In the rows, zero is written as 128.
Known rows, with every way that one mark hangs from another
tafi[zimab[kupoke lunen[magafo] ruzi[porarin]]]: [122 151 122 145 115 119  83 113 155 145 141 143 149 149 118 139 139]
lunen[magafo zimab[kupoke ruzi[porarin]]]: [104 135 163 161 165 122   4 106 171 157 134 150 127 107 194 136 117]
zimab[ruzi[porarin]]: [132 124 114 152 126 109  93 109 105 122 146 135 124 146 118 104 145]
tafi[lazak zimab[kupoke ruzi[porarin]]]: [131 170  95 133 131 122 158 117 129 105 168 147 144 133  68 142 129]
lunen[magafo]: [140 137 120 140 159 108 101 109 109 134 125 127 117 106 168 115 152]
zimab[kupoke lunen[magafo]]: [115 105 169 137 103 135  92 113 187 139 120 158 117 182 142 117 141]
tafi[lazak zimab[kupoke lunen[magafo] ruzi[porarin]]]: [124 161 117 138 119 133 114 119 172 118 164 145 141 154  80 132 128]
porarin[ruzi]: [124 124  98 132 149 146 138 112 122 112 128 131 113 129 109 112 132]
magafo[lunen]: [129 115 124 134 133 103 130 104 107 115 129 148 114 148  76 116 149]
lazak[tafi[zimab[kupoke]]]: [160 139  75 131 148 113 200 114 105  90 142 122 132  81 157 163 153]
magafo[lunen[zimab[kupoke ruzi]]]: [114 116 154 146 137 117  72 100 140 129 129 165 124 150  93 140 127]
kupoke[zimab]: [134 130 139 145 173 104 173 107  78 139 116 157 114 102 126 141 109]
lunen[magafo zimab[kupoke]]: [114 138 163 146 179 119  49 104 159 154 121 152 120  87 197 140 124]
zimab[kupoke lunen[magafo] ruzi]: [123 105 169 154  83 148  48 112 184 141 125 156 133 212 137 131 134]
lazak[tafi]: [164 116  85 136 150 111 190 112  96  81 139 116 111  88 165 133 160]
zimab[ruzi]: [154 129 115 148 125 117 113 106  84 119 132 138 130 148 116 123 149]
kupoke[zimab[lunen[magafo] ruzi[porarin]]]: [118 118 161 166 146 118  84 112 135 155 124 153 117 144 134 127 101]
lunen[magafo zimab[kupoke ruzi]]: [119 138 163 158 165 128  18 104 157 155 125 152 131 108 193 149 119]

Rows
[158 133  91 144 129 126 148 115 134 100 141 120 137 111 162 163 150]
lazak[tafi[zimab[kupoke lunen[magafo] ruzi]]]
[104 114 154 147 137 113  62 102 151 131 135 164 121 149  93 130 124]
magafo[lunen[zimab[kupoke ruzi[porarin]]]]
[138 168 101 140 135 122 116 117 146 116 165 130 136 132  77 118 137]
tafi[lazak zimab[lunen[magafo] ruzi[porarin]]]
[125 131 157 149 151 124  74 101 134 139 127 163 129 121 147 144 124]
lunen[zimab[kupoke ruzi]]
[160 181  79 131 148 117 174 113  88 101 159 133 144 112  65 141 141]
tafi[lazak zimab[ruzi]]
[110 128 157 152 151 118  60 103 149 140 136 161 125 119 149 131 121]
lunen[zimab[kupoke ruzi[porarin]]]
[140 174  95 118 145 119 203 115 116 102 156 149 138 113  71 146 136]
tafi[lazak zimab[kupoke]]
[133 146 147 160 181 117  20 102 131 152 125 136 126  86 190 134 129]
lunen[magafo zimab[ruzi]]
[160 133  78 143 136 113 159 114 118  94 149 112 131  99 145 141 156]
lazak[tafi[zimab[lunen ruzi[porarin]]]]
[142 161 115 131 111 137 155 116 147 108 155 152 145 162  56 143 133]
tafi[lazak zimab[kupoke lunen ruzi]]
[125 126 140 160 159 107 128 109  91 142 129 154 120 121 122 137 102]
kupoke[zimab[ruzi[porarin]]]
[157 131  89 132 134 119 189 115 127  93 140 124 130 101 149 154 155]
lazak[tafi[zimab[kupoke lunen]]]
[163 139  76 140 138 119 179 113 103  90 144 121 140  96 153 170 150]
lazak[tafi[zimab[kupoke ruzi]]]
[144 116 146 157 107 132  50 110 146 137 126 135 126 179 132 109 148]
zimab[lunen[magafo] ruzi]
[106  95 165 152  74 137  67 114 189 132 140 162 126 218 106 108 134]
zimab[kupoke lunen ruzi[porarin]]
[166 136  77 133 146 111 190 113 108  92 140 113 126  85 147 144 161]
lazak[tafi[zimab[lunen]]]
[136 117 159 158 139 122 125 108 109 145 116 160 121 151 111 138 105]
kupoke[zimab[lunen ruzi]]
[111 117 154 137 147 110  94 101 142 128 126 165 117 136  96 133 130]
magafo[lunen[zimab[kupoke]]]
[121 114 159 161 139 116 111 110 123 147 125 158 117 150 112 125 103]
kupoke[zimab[lunen ruzi[porarin]]]
[114 119 143 149 149 105  64 100 132 129 136 153 118 134  92 120 131]
magafo[lunen[zimab[ruzi[porarin]]]]
[145 177  79 134 148 112 159 115 102 103 169 132 139 110  66 127 138]
tafi[lazak zimab[ruzi[porarin]]]
[133 120 162 163 146 123  98 110 120 153 115 154 122 145 133 140 103]
kupoke[zimab[lunen[magafo] ruzi]]
[148 173 101 125 149 119 161 116 134 113 152 132 130 113  80 121 145]
tafi[lazak zimab[lunen[magafo]]]
